In the rows, 128 means zero.
Known rows, with every step that occurs
s -> m -> n -> z -> j -> u -> q: [121 128 200 103  82 112 130 140 152  61 113  62 137 179 134 196 162 140
  77 134 164  48  70 148]
z -> j: [115 117 129 138 137 107 131 134 140 131 143 111 140 117 120 171 150 108
 120 144 113 122  97 126]
x -> v: [133 138 120 141 121 146 114 112 143 166 120 138 159 135 113  89 141 130
 114 133 118 144 114 124]
u -> q: [131 143 158 128 127 132 141 150 131 125 114  91 160 127 118 168 115 129
 122 144 136  98 136 137]
v -> x -> k -> j -> u -> q -> m: [142 135  98 123 122 141 154  87 171  82 111  60 154 112 100 118 107  96
 109 168 120 118 109  76]
u -> j -> l -> q -> m -> n -> z: [144 141 172 118 112 208 157  96 123  49 134  73 152 152 139 175 146 120
 131 140 165  99  99 218]
n -> z -> j -> u -> q -> v -> x -> k: [107 137 140  89 139 104 124 111 164 100 148  62 199 127 100 156 134  75
  75 185 107 100  29 131]
m -> q: [118 110 127 146 132 132 127 143 165 110 122  88 147 111  98 142 110 150
 102  96 126 139 147 118]
v -> x -> k -> j: [124 139  80 112 145 149 123 106 139 109 124  87 153 132 103  64 110  72
 125 153 118 137 108  58]
q -> m -> s: [129 125 126 159 113 129 156 129 157  79 109 127  86 144 139 140 105 184
 121 110 125 162 142 175]
x -> k -> j -> u -> q -> v: [153 183 168 100 130 116 146  82 175 110 121  78 163 114 102 102  99  40
 139 165 100  92 117 114]
l -> j: [134 120 123 116 119 141 131 119 120 107 115 124 125 134 153 115 109 106
 162 132 129 155 147 150]
j -> l: [144 133 153 128 124 154 109 135 144 118 163 131 150 122 144 155 122 120
 130 166 141 117 120 142]
k -> j -> u -> q -> m -> n -> z: [154 118 176 114 107 144 167  89 159  42 113  25 144 132 102 179 144 139
 110 111 146  86 100 145]
k -> j: [143 133 142 129 139 135 133 110 133 109 131  91 128 121 108 102 135 100
 143 120 123 125 148  96]
u -> q -> m: [137 137 135 151 117 135 158 137 146 107 101  72 140 104 118 197 123 176
 111 129 125 103 137 155]
v -> x: [115 116  91 119 139 139 120 137 132 109 141 116 135 126 114 101 121 124
 100 151 140 146 121  82]
z -> j -> u: [125 104 148 132 119  93 141 104 169 115 153 130 139 113 125 172 153  94
 119 160 122 119  88 122]
l -> q: [135 155 134 131 126 152 150 127 130 111 117 125 126 131 131 155 134  94
 113 127 133 115 157 141]
n -> z -> j -> l -> q -> v -> x -> k: [113 162 126 100 151 151 107 127 151  95 170  74 198 127 121 162 141  56
  72 191 108 102  45 146]
s -> m -> q -> l -> j: [117 148 146 131 102 138 113 166 170  67  88 101 108 122 113 149 110 124
 114 119 142 122 173 130]
v -> x -> k -> j -> u -> q: [135 143 115 104 130 142 140  98 162  93 123  76 175 130 100  97  98  62
 118 179 129 116 107  62]
q -> m: [135 118 103 153 117 130 147 117 144 110 111 109 103 103 126 159 137 177
 115 112 114 131 130 149]
n -> z -> j: [107  97 134 122 135 115 113 125 122 119 143  91 165 136 122 171 167 126
 101 131 115 116  52 151]
n -> z -> j -> l -> q -> m: [130 119 140 143 121 153 128 121 145  86 152  73 165 117 135 236 173 132
  85 148 122 104  70 185]

Rows
[138 136 175 123 127 174 129 106 125 109 161 129 161 134 137 117 122  92
 169 182 157 122 115 165]
u -> j -> l
[140 199 129 106 145 168 121 130 160 100 162 112 166 116 130 127 101  49
  96 197 123 112 125 130]
j -> l -> q -> v -> x -> k
[141 145 145 136 113 146 166 144 146  77  92  47 129 128 119 203 118 184
 108 106 141  89 127 167]
u -> q -> m -> n
[125 126 139 120 120 140 133 134 191  60 112 107 135  94  99 171  89  92
 134 127 132 155 154 149]
m -> q -> l -> j -> u
[147 187 194 113 140 175 145 108 139  96 164 119 153 118 131 121 122  51
 146 192 145 109 143 182]
u -> j -> l -> q -> v
[124 122 160 151 117 154 136 133 156  61 151  89 149 149 148 222 148 137
  89 150 129 129  80 210]
n -> z -> j -> l -> q -> m -> s
[121 158 167 133 115 101 113 157 181  96 118  87 106 116 106 114 123 145
  74 110 123 101 164 109]
s -> m -> q -> v
[146 190 127  93 145 136 151  85 173  81 137  96 138 108 100  83 114  20
  96 169 111 117 139  84]
l -> q -> v -> x -> k -> j -> u
[145 146 111 153 117 154 167 112 143  92 102 106 107 107 131 182 143 142
 104 114 122 120 157 154]
l -> q -> m
[136 167 119  89 148 113 128  87 175  96 151  96 141 106  94  54 105  45
 108 174 100 128 111  72]
q -> v -> x -> k -> j -> u
[140 152 131 161 112 151 176 126 155  69  98 124  90 146 141 165 115 146
 109 112 134 147 170 181]
l -> q -> m -> s
[120 146 143 129 150 112 124 147 181 107 138  78 141  89  84 121 107 132
  89 103 108 131 153 130]
m -> q -> v
[127 131 128 136 119 154 164 120 141  59 106  53 122 136 127 225 169 146
  80  94 126  97  91 184]
l -> q -> m -> n -> z -> j
[127 155 126 104 133 150 127 141 135  87 108 133 117 113 127 154 105  79
 163 151 128 147 147 162]
q -> l -> j
[135 143 157 144 133 149 129 139 155 110 165 110 159 113 140 210 149  78
 110 178 128 103 115 147]
z -> j -> l -> q
[155 120 156 113  89 144 171 102 161  48  98  75 122 133 147 186 103 133
 143 129 149 117 135 182]
l -> j -> u -> q -> m -> n
[157 150 140 152 114 175 144 121 156  87 139 112 131 104 148 206 133 134
 107 153 135 110 148 168]
j -> l -> q -> m
[156 132 184 119 120 124 154  97 162  89 131  76 149 117 104 143 124  87
 134 150 141 100 144  99]
k -> j -> u -> q
[138 140 152  87 123 123 146 115 164  75 137  92 148 111 126 120  88  70
 121 187 137 135 143 133]
l -> j -> u -> q -> v -> x
[122 121 149 133 119 135 159 145 141  70 104  18 152 133 114 237 150 181
  89 110 131  80  71 184]
u -> q -> m -> n -> z -> j
[155 112 146 126  93 133 166  95 162  75 103  94 131 112 147 177 104 128
 145 150 134 130 145 172]
l -> j -> u -> q -> m
[139 161 176 113 119 127 150 133 171  88 119 120 147 107 103 202 108  91
 124 176 147  96 122 147]
j -> u -> q -> l
[155 119 161 119 120 120 143  80 159  93 143 110 125 119 111 110 135  82
 139 138 132 122 136  94]
k -> j -> u
[141 165 102 115 141 185 125 111 149  90 142  90 169 132 120 101 107  44
 116 180 131 121 126  74]
v -> x -> k -> j -> l -> q
[147 141 149 126 110 192 144 126 143  52 135  74 141 140 146 220 144 148
  93 122 151  93 104 196]
j -> l -> q -> m -> n -> z
[136 141 114 129 118 142 161 101 183  56 109  75 142 146 108 106  81 103
 116 167 130 143 117  99]
v -> x -> k -> j -> u -> q -> m -> s
[108 138 116 123 159 120 119 157 181  93 147  67 144  87  74 103 101 130
  65 123 116 148 146  92]
m -> q -> v -> x
[125 132 169 107 125 168 129 142 134  62 151  65 164 162 137 216 159 108
  91 128 151  84  64 183]
m -> n -> z -> j -> l -> q
[146 158 180 124 125 191 147 106 126 100 152 126 159 137 141 136 128  67
 157 181 159 113 140 174]
u -> j -> l -> q
[109 120 160  95 141 100 128 123 162  89 166  58 184 114  97 172 148  94
  61 182 124 102  51 130]
n -> z -> j -> u -> q -> v -> x
[133 169 144  92 129 112 141 109 179 104 134 100 170 113 105 117  88  71
  99 192 120 103 102 113]
j -> u -> q -> v -> x -> k
[148 154 171  99 143 116 148 105 175  76 152  59 151  96  83 106 114  70
 101 175 131 105 142  74]
k -> j -> u -> q -> v -> x
[134 113 154 151 111  97 165 112 182  99 131  83 147  95 117 225 147 132
 105 164 118  99  94 146]
z -> j -> u -> q -> m
[137 198 112 101 159 149 142 109 152  90 129  83 140 111  98  78 113  30
  99 158 105 119 147  88]
l -> q -> v -> x -> k -> j
